Known rows, with every step that occurs
borever > rogun > ledil > vukot: -1.97 0.39 -0.63 2.63 -0.63 0.54 0.39 -0.27 -0.37 -0.54 1.93 1.22 -0.99 1.41 2.08 1.49 0.39 0.34 0.22 1.10
vukot > borever > loma > ledil: -1.09 0.72 -0.71 3.05 -1.17 0.54 -1.10 1.01 -0.51 -1.59 3.27 -2.19 1.82 -0.54 1.01 1.80 0.31 0.98 0.44 -0.19
sobe > medo > rogun > borever > loma: -3.66 2.51 -2.33 1.85 -1.75 1.69 -1.33 0.51 -0.72 -0.66 1.11 -1.91 1.68 -1.71 1.07 1.66 -1.81 -0.09 5.17 1.56
medo > sobe: 2.01 -3.63 -0.74 2.63 -0.85 0.76 -0.71 0.40 -0.62 -3.48 0.22 0.84 -2.04 -0.06 0.38 2.35 -0.54 0.04 -0.79 -0.47
sobe > medo > rogun > borever > loma > ledil: -5.42 1.86 -2.12 1.90 -1.24 1.68 -1.14 1.07 -0.42 -0.58 1.71 -1.65 2.07 -1.05 1.06 1.75 -2.25 -0.18 5.76 2.09
rogun > borever > loma > ledil: -3.53 0.89 -1.79 2.92 -1.34 1.15 -1.26 1.03 0.26 -0.92 2.93 0.24 1.80 -0.98 0.10 1.26 -1.42 0.47 0.71 2.17
ledil > loma > borever > rogun: -0.29 3.93 -1.31 2.77 -2.13 1.67 -1.38 -1.05 -1.14 -1.75 0.61 0.31 1.53 0.36 1.20 1.93 0.23 -0.14 -1.53 2.51
vukot > ledil > rogun > borever > loma > medo > sobe: -3.33 -1.37 -0.27 3.22 -1.49 1.82 0.31 -0.22 -0.51 -1.49 2.45 0.86 1.90 0.74 1.45 4.20 -0.61 0.23 0.17 -0.54
sobe > medo: 1.28 2.05 -1.43 1.93 0.38 1.68 0.02 0.33 -1.12 -2.18 -0.46 -0.34 0.43 -1.43 1.16 2.60 -1.29 0.81 5.35 -0.58
rogun > borever > loma > medo: -3.13 1.49 -2.52 2.64 -2.21 1.21 -1.54 0.17 -0.18 -0.72 2.75 -1.11 2.66 -1.74 0.08 1.73 -1.95 0.55 0.22 1.18
loma > medo > sobe: -0.45 -3.20 -1.49 2.35 -0.97 0.88 -0.80 0.03 -0.79 -2.94 1.27 -0.60 0.45 -0.12 0.27 3.29 -2.34 0.09 -0.07 -0.87
borever > loma > ledil: -1.58 -2.35 -1.13 3.19 -1.21 1.25 -1.06 0.73 -0.22 -1.96 4.82 1.75 1.00 0.33 -0.24 1.03 -0.56 0.40 0.89 0.79
borever > loma > ledil > rogun: -0.92 -2.61 -1.02 3.53 -1.70 1.42 -0.49 0.02 -0.57 -1.09 5.11 2.02 1.83 1.08 0.15 1.71 0.00 0.25 1.40 2.08
borever > rogun > ledil > loma > medo > sobe: -2.99 0.31 -0.42 2.26 -2.47 1.06 0.23 -0.84 -0.40 -0.78 1.17 1.68 -0.71 2.06 2.12 2.09 -1.08 -0.70 -2.18 0.77
borever > loma > medo > rogun: -2.51 -2.12 -2.19 2.75 -3.07 1.23 -1.98 -0.26 -0.66 -1.58 5.74 -0.32 2.53 -0.24 -0.35 1.37 -1.34 -0.25 0.43 0.64
medo > rogun > borever > loma: -2.67 0.56 -1.99 2.70 -2.76 0.90 -2.09 0.40 0.00 -1.25 3.70 -0.78 2.11 -0.83 -0.02 0.87 -0.52 -0.60 0.16 2.91
sobe > medo > rogun > ledil > vukot: -2.39 1.72 -1.36 2.21 -0.15 1.35 -0.33 0.80 -0.51 -1.54 0.22 -1.23 0.20 -0.47 2.45 2.57 -1.16 0.22 6.40 0.27
ledil > vukot > borever > loma > medo > sobe: -1.60 -1.24 -2.51 3.41 -1.38 0.43 -1.69 0.21 -1.40 -0.85 0.37 -3.12 -0.10 -1.13 1.59 3.01 -0.19 1.66 1.22 -1.59
rogun > ledil > loma > borever: 0.04 4.18 0.16 3.20 -1.04 1.44 -0.48 0.25 0.35 -3.10 0.94 0.54 0.80 0.25 2.40 2.40 -0.06 0.03 -0.49 0.89
sobe > medo > rogun: -0.41 1.39 -1.56 1.80 -0.52 1.52 -0.72 0.46 -0.99 -2.05 0.85 -1.03 1.14 -0.84 1.09 2.23 -1.21 -0.09 5.58 0.80
sobe > medo > rogun > ledil > vukot > borever > loma: -3.92 2.47 -1.47 2.37 -1.23 1.25 -0.88 0.89 -0.67 -0.63 0.82 -3.09 0.63 -0.94 2.80 2.29 -0.82 0.48 5.91 -0.23
borever > rogun > ledil: -1.37 0.60 0.22 2.16 -1.08 0.65 0.63 -0.23 -0.05 -1.23 3.00 1.50 -0.31 1.51 1.65 1.12 0.13 -0.31 -0.84 1.35

Rows
0.38 1.25 0.36 3.30 0.09 1.68 0.93 -0.08 -0.29 -2.14 1.79 1.68 2.44 0.61 1.52 4.21 0.75 0.49 0.93 0.30 -> vukot > ledil > rogun > borever
-3.96 -0.30 -2.42 2.57 -2.55 1.17 -1.61 0.29 -0.26 -0.89 1.89 -1.30 1.36 -1.53 0.20 1.88 -2.35 0.26 -0.50 0.74 -> rogun > borever > loma > medo > sobe
-4.84 -0.24 -2.45 3.13 -1.91 0.82 -2.14 0.94 0.03 -0.66 3.47 -0.67 2.01 -0.28 0.44 1.31 -0.83 -0.20 1.73 3.16 -> medo > rogun > borever > loma > ledil > vukot
-3.70 2.27 0.23 2.03 -0.86 0.87 -0.52 0.14 -0.13 -2.34 3.15 -2.00 1.39 0.38 1.51 1.30 -0.05 -0.27 -0.23 2.50 -> loma > borever > rogun > ledil
-3.14 -0.35 -0.81 3.37 -1.10 0.41 -0.60 0.83 -0.14 -1.29 0.92 -2.30 -0.80 -0.16 2.87 2.96 -0.62 1.08 0.97 -1.82 -> rogun > ledil > vukot > borever > loma > medo > sobe
-2.67 0.74 -2.15 2.26 -1.48 0.82 -1.51 0.23 -0.22 -1.76 2.91 -1.99 3.89 -0.62 0.20 2.73 -2.28 -0.40 0.97 1.99 -> loma > medo > rogun > borever
-1.45 -0.99 -1.89 3.15 -2.92 1.27 -0.55 -0.83 -0.88 -0.10 2.32 -0.49 2.20 -0.05 0.86 3.02 -1.04 0.08 0.28 2.63 -> ledil > rogun > borever > loma > medo > sobe
1.35 0.17 -1.94 3.02 -2.16 1.63 -1.13 -0.81 -1.08 -2.34 -0.66 1.39 0.42 0.32 0.95 3.49 -1.67 -0.02 -1.40 -0.50 -> ledil > loma > medo > sobe
1.11 1.86 -2.10 3.05 -2.40 1.58 -1.53 -0.86 -0.90 -2.04 1.47 1.16 2.69 0.49 0.76 3.08 -1.23 -0.42 -0.49 1.11 -> ledil > loma > medo > rogun
2.31 3.07 0.07 3.38 -1.03 1.29 0.13 0.13 0.33 -2.67 0.67 2.74 -0.16 0.68 2.30 2.45 0.07 0.10 -0.65 0.06 -> rogun > ledil > loma
2.42 2.34 -2.07 3.15 -1.66 1.67 -0.99 -0.94 -0.96 -2.09 0.33 1.72 2.08 -0.02 0.88 3.29 -1.15 0.34 -0.57 0.05 -> ledil > loma > medo
-3.96 0.67 -2.49 3.30 -1.00 1.00 -1.45 1.02 -0.02 -0.40 2.09 -0.05 1.38 -0.99 0.53 1.52 -1.19 0.95 1.51 2.03 -> rogun > borever > loma > ledil > vukot
-2.37 -0.04 -1.23 3.14 0.88 0.30 -0.36 0.94 -0.70 -0.76 1.38 -1.10 0.93 0.89 1.64 2.68 0.07 1.14 2.20 1.16 -> loma > ledil > vukot > borever > rogun
-1.19 -1.62 -2.08 2.83 -2.35 1.34 -1.45 -0.32 -0.81 -1.72 4.62 0.27 2.01 -0.63 -0.27 1.62 -1.32 0.56 0.36 -0.46 -> borever > loma > medo
2.14 -0.59 0.77 3.45 0.30 1.69 1.11 -0.32 -0.65 -3.03 2.67 2.67 1.82 1.33 1.39 4.16 1.35 0.51 1.04 -0.57 -> vukot > ledil > rogun
-1.32 1.64 -2.12 2.82 -2.02 1.14 -1.46 0.35 -0.11 -0.98 2.24 -0.12 1.42 -1.80 0.15 1.06 -0.79 0.59 -0.04 1.52 -> rogun > borever > loma
-2.22 2.19 -0.49 2.34 -2.09 1.15 0.33 -0.92 -0.36 -0.59 2.04 1.85 0.58 1.80 2.06 1.92 -0.71 -0.43 -1.51 1.20 -> borever > rogun > ledil > loma > medo
-0.99 1.57 -0.60 3.60 -0.58 0.41 -0.43 0.81 -0.02 -1.37 1.48 -1.34 -0.43 -0.40 2.83 2.27 0.69 1.40 1.37 -1.02 -> rogun > ledil > vukot > borever > loma
2.48 1.72 -1.24 3.23 -1.08 1.08 0.14 -0.58 -0.68 -0.84 1.43 0.36 2.67 -0.19 1.08 3.12 0.31 0.39 1.07 3.51 -> ledil > rogun > borever
0.71 0.89 -1.67 3.39 -2.36 1.32 -0.37 -0.77 -0.78 -0.18 2.85 0.54 2.56 -0.31 0.82 2.37 0.28 0.38 0.76 3.40 -> ledil > rogun > borever > loma
-0.54 0.49 -0.63 3.33 -1.51 0.66 -0.67 0.41 -0.84 -0.86 3.70 -1.99 2.51 0.07 1.35 2.40 0.76 0.86 0.89 0.91 -> vukot > borever > loma > ledil > rogun
-4.31 -0.07 -1.78 2.78 -2.14 0.91 -1.91 0.93 0.26 -1.18 4.40 -0.52 2.50 -0.24 0.04 1.02 -1.03 -0.74 0.75 3.44 -> medo > rogun > borever > loma > ledil
-2.64 -0.55 -1.49 2.81 -0.89 0.68 -0.93 0.30 -0.07 -2.07 3.19 -1.16 2.42 0.47 1.43 3.02 -1.63 -0.11 1.94 0.57 -> loma > medo > rogun > ledil > vukot
